Known rows, with every step that occurs:
geper/lubu/nofivi: .19 -.10 -.23 -.16 -.10 .24 -.14 .17 .14 .14 -.01 -.19 -.01 -.23 .34 -.01 -.27 -.24
feni/ziki/ravamu/geper/lubu/nofivi: .07 .43 -.45 .09 .13 -.19 -.72 -.21 .01 -.13 -.08 -.03 -.06 -.26 -.09 .03 .02 -.02
geper/feni/ziki/ravamu: -.32 .17 -.11 .10 -.31 -.17 .19 -.17 -.26 -.27 .13 .11 -.01 .09 .02 -.04 .18 .19
geper/feni/ziki/lubu: -.19 .08 .29 -.49 -.29 .01 .08 .01 -.02 .01 .05 .06 .24 -.20 -.03 .06 .16 -.33
ziki/lubu/geper: -.01 -.07 .16 -.25 -.17 .25 .19 .23 .62 .02 .02 .01 .00 .15 .04 .21 .02 -.36
feni/geper/nofivi/ziki/ravamu: -.15 -.02 .20 .00 .07 -.17 .04 .05 -.14 -.02 -.12 .06 -.01 .09 .04 -.08 -.29 .34
nofivi/ziki/ravamu: -.20 .08 -.14 .01 .02 .20 -.12 .12 .29 -.02 .17 -.15 -.17 -.01 .01 -.05 -.21 .09
lubu/nofivi/ziki/ravamu: .00 .10 -.35 .16 .02 .06 -.21 .12 .25 -.02 .08 -.17 -.31 .13 .14 .03 -.14 .09
ravamu/geper/feni/ziki/lubu/nofivi: .15 .23 .16 -.01 -.08 -.33 -.18 -.20 -.22 -.05 -.12 .13 .13 -.06 -.17 .13 .45 -.25
feni/ziki/ravamu: -.27 .05 -.34 -.15 -.14 .16 .00 -.02 .12 -.22 .16 .02 .01 -.05 .01 -.06 -.14 .15
ravamu/geper/lubu/nofivi: .31 .03 -.15 .14 .12 .03 -.29 -.04 -.04 .08 -.08 -.11 .02 -.23 .04 -.02 -.05 -.18
ravamu/geper/feni: .05 -.11 .26 .46 -.09 -.15 .46 -.21 -.50 -.11 .06 .13 .11 .14 -.11 -.08 .31 .11
geper/nofivi/ziki/ravamu: -.36 -.13 .13 .15 .03 .00 .12 .11 .14 -.11 .02 -.09 -.19 .19 -.02 -.13 -.19 .22
ziki/ravamu: -.28 -.03 -.11 .15 -.27 .21 .27 -.02 .15 -.27 .18 .00 -.10 .16 .02 -.09 -.25 .16
lubu/nofivi: .19 -.35 -.26 .07 -.15 .24 .32 .16 .02 .02 .06 -.06 -.07 .15 .30 -.03 -.13 .00
ravamu/geper: .11 -.23 .03 .21 .06 .17 .27 -.06 -.13 -.04 .10 .04 .12 .00 -.11 -.12 -.01 .06
geper/nofivi/ziki: -.11 -.45 .19 -.10 .16 .17 .27 .28 .04 .17 .00 -.13 -.01 .03 .14 -.15 -.16 .05
feni/geper: .20 -.25 .03 -.25 -.12 .20 .36 .08 -.22 .11 .04 .11 .26 -.10 .20 -.04 -.32 .11
nofivi/ziki/ravamu/geper/lubu: -.08 .45 -.04 .09 .28 .00 -.73 -.08 .22 .06 .04 -.20 -.07 -.37 -.23 -.04 -.14 -.08
lubu/nofivi/geper/feni/ziki/ravamu: -.01 .21 -.29 .17 .05 -.32 -.05 -.31 -.29 -.07 -.06 .16 -.28 .42 -.18 .00 .11 .48

Rows:
.06 -.04 .03 .15 .04 -.21 .19 -.20 -.54 -.05 .05 .15 .22 -.08 -.10 -.06 .42 .09
ravamu/geper/feni/ziki
-.30 -.03 .01 .31 .09 -.25 .07 -.23 -.22 -.36 -.07 .18 .01 .17 -.27 -.16 .10 .35
feni/ziki/ravamu/geper/nofivi
.11 .01 .06 -.02 .12 .18 -.20 -.05 -.02 .09 .03 -.09 .17 -.36 -.08 -.09 -.14 -.17
ravamu/geper/lubu
.02 -.21 .22 .04 .06 .04 .47 -.14 -.32 .16 .03 .11 -.07 .31 -.17 -.11 -.06 .32
nofivi/geper/feni
.18 -.01 .05 -.48 -.07 .20 -.11 .09 -.12 .24 -.04 -.01 .31 -.48 .23 -.02 -.45 -.14
feni/geper/lubu
-.05 -.45 .30 .37 .09 -.02 .50 -.06 -.27 -.14 -.07 .10 .08 .20 -.12 -.20 .02 .20
ravamu/geper/nofivi
.29 -.32 -.21 -.03 .23 .24 .16 .02 .03 .22 -.03 .01 -.20 .30 -.05 -.07 -.29 .28
lubu/nofivi/geper
.21 .45 -.25 -.22 .09 -.12 -.74 .06 .09 .20 -.13 -.15 -.08 -.34 .21 .11 -.36 -.02
feni/geper/lubu/nofivi/ziki/ravamu
.00 .35 -.33 -.07 .07 .06 -.67 .13 .36 .11 .00 -.30 -.27 -.23 .18 .06 -.26 -.15
geper/lubu/nofivi/ziki/ravamu
-.05 -.15 -.05 -.15 -.19 -.01 .35 .00 -.37 .01 .12 .07 .18 -.07 .16 -.05 .21 .02
geper/feni/ziki
.06 .34 -.21 .39 -.02 -.13 -.44 -.21 .07 -.19 -.07 -.06 -.16 -.05 -.10 .00 -.08 .00
ziki/ravamu/geper/lubu/nofivi
-.20 .21 -.25 .27 -.21 -.30 .24 -.09 -.03 -.28 .06 .17 -.14 .37 .12 .18 .47 .17
lubu/geper/feni/ziki/ravamu
-.23 -.20 .53 -.44 .06 .18 -.01 .29 .39 .18 -.06 -.15 .05 -.09 -.06 -.04 -.20 -.28
geper/nofivi/ziki/lubu
-.06 .22 .37 -.18 -.08 -.19 -.09 -.21 -.20 -.05 -.01 .15 .27 -.20 -.30 .06 .36 -.25
ravamu/geper/feni/ziki/lubu
-.17 -.19 .19 -.40 -.01 .00 .16 .23 .43 -.02 -.14 .10 .06 .16 .03 .16 .16 -.25
feni/ziki/lubu/geper/nofivi
-.08 .04 .38 .00 -.33 -.08 .39 .08 .25 -.04 -.01 .07 -.02 .29 .07 .25 .35 -.31
ziki/lubu/geper/feni
.05 -.10 -.18 .03 -.09 -.15 .39 .09 -.14 .01 .06 .12 .04 .21 .25 .15 .50 .01
lubu/geper/feni/ziki
-.01 .01 -.07 -.55 -.03 .22 -.08 .23 .56 .08 .03 .03 .11 -.05 .05 .23 .15 -.38
feni/ziki/lubu/geper
.41 .00 -.17 -.33 -.07 .06 -.21 .10 -.15 .23 -.14 -.03 .16 -.34 .37 .06 -.37 -.13
feni/geper/lubu/nofivi
.02 -.33 .27 .21 .37 -.03 .11 .07 -.15 .11 -.07 -.04 .03 .04 -.14 -.15 .05 .12
ravamu/geper/nofivi/ziki
.40 .14 -.19 -.01 .39 .03 -.68 .09 .08 .34 -.08 -.26 -.04 -.40 .04 .02 -.03 -.24
ravamu/geper/lubu/nofivi/ziki
.11 .04 .36 -.12 -.06 -.08 .09 -.12 .00 .15 -.13 .08 -.16 .31 -.24 .08 -.02 -.03
ziki/lubu/nofivi/geper/feni
.05 -.19 .06 .33 -.24 -.10 .67 .08 -.10 -.05 .07 .10 -.07 .41 .25 .13 .40 .03
lubu/geper/feni
-.11 -.07 .61 -.12 .28 -.01 -.17 .08 .20 .11 -.13 -.06 .09 -.09 -.34 -.04 -.01 -.22
ravamu/geper/nofivi/ziki/lubu
.13 .22 -.27 .46 .23 -.13 -.38 -.09 .08 -.08 .01 -.09 -.27 .12 -.13 .03 .07 .17
lubu/nofivi/ziki/ravamu/geper
-.14 .17 -.25 .16 .08 -.03 -.16 -.23 -.07 -.26 .10 .12 .03 -.04 -.25 -.08 .07 .21
feni/ziki/ravamu/geper
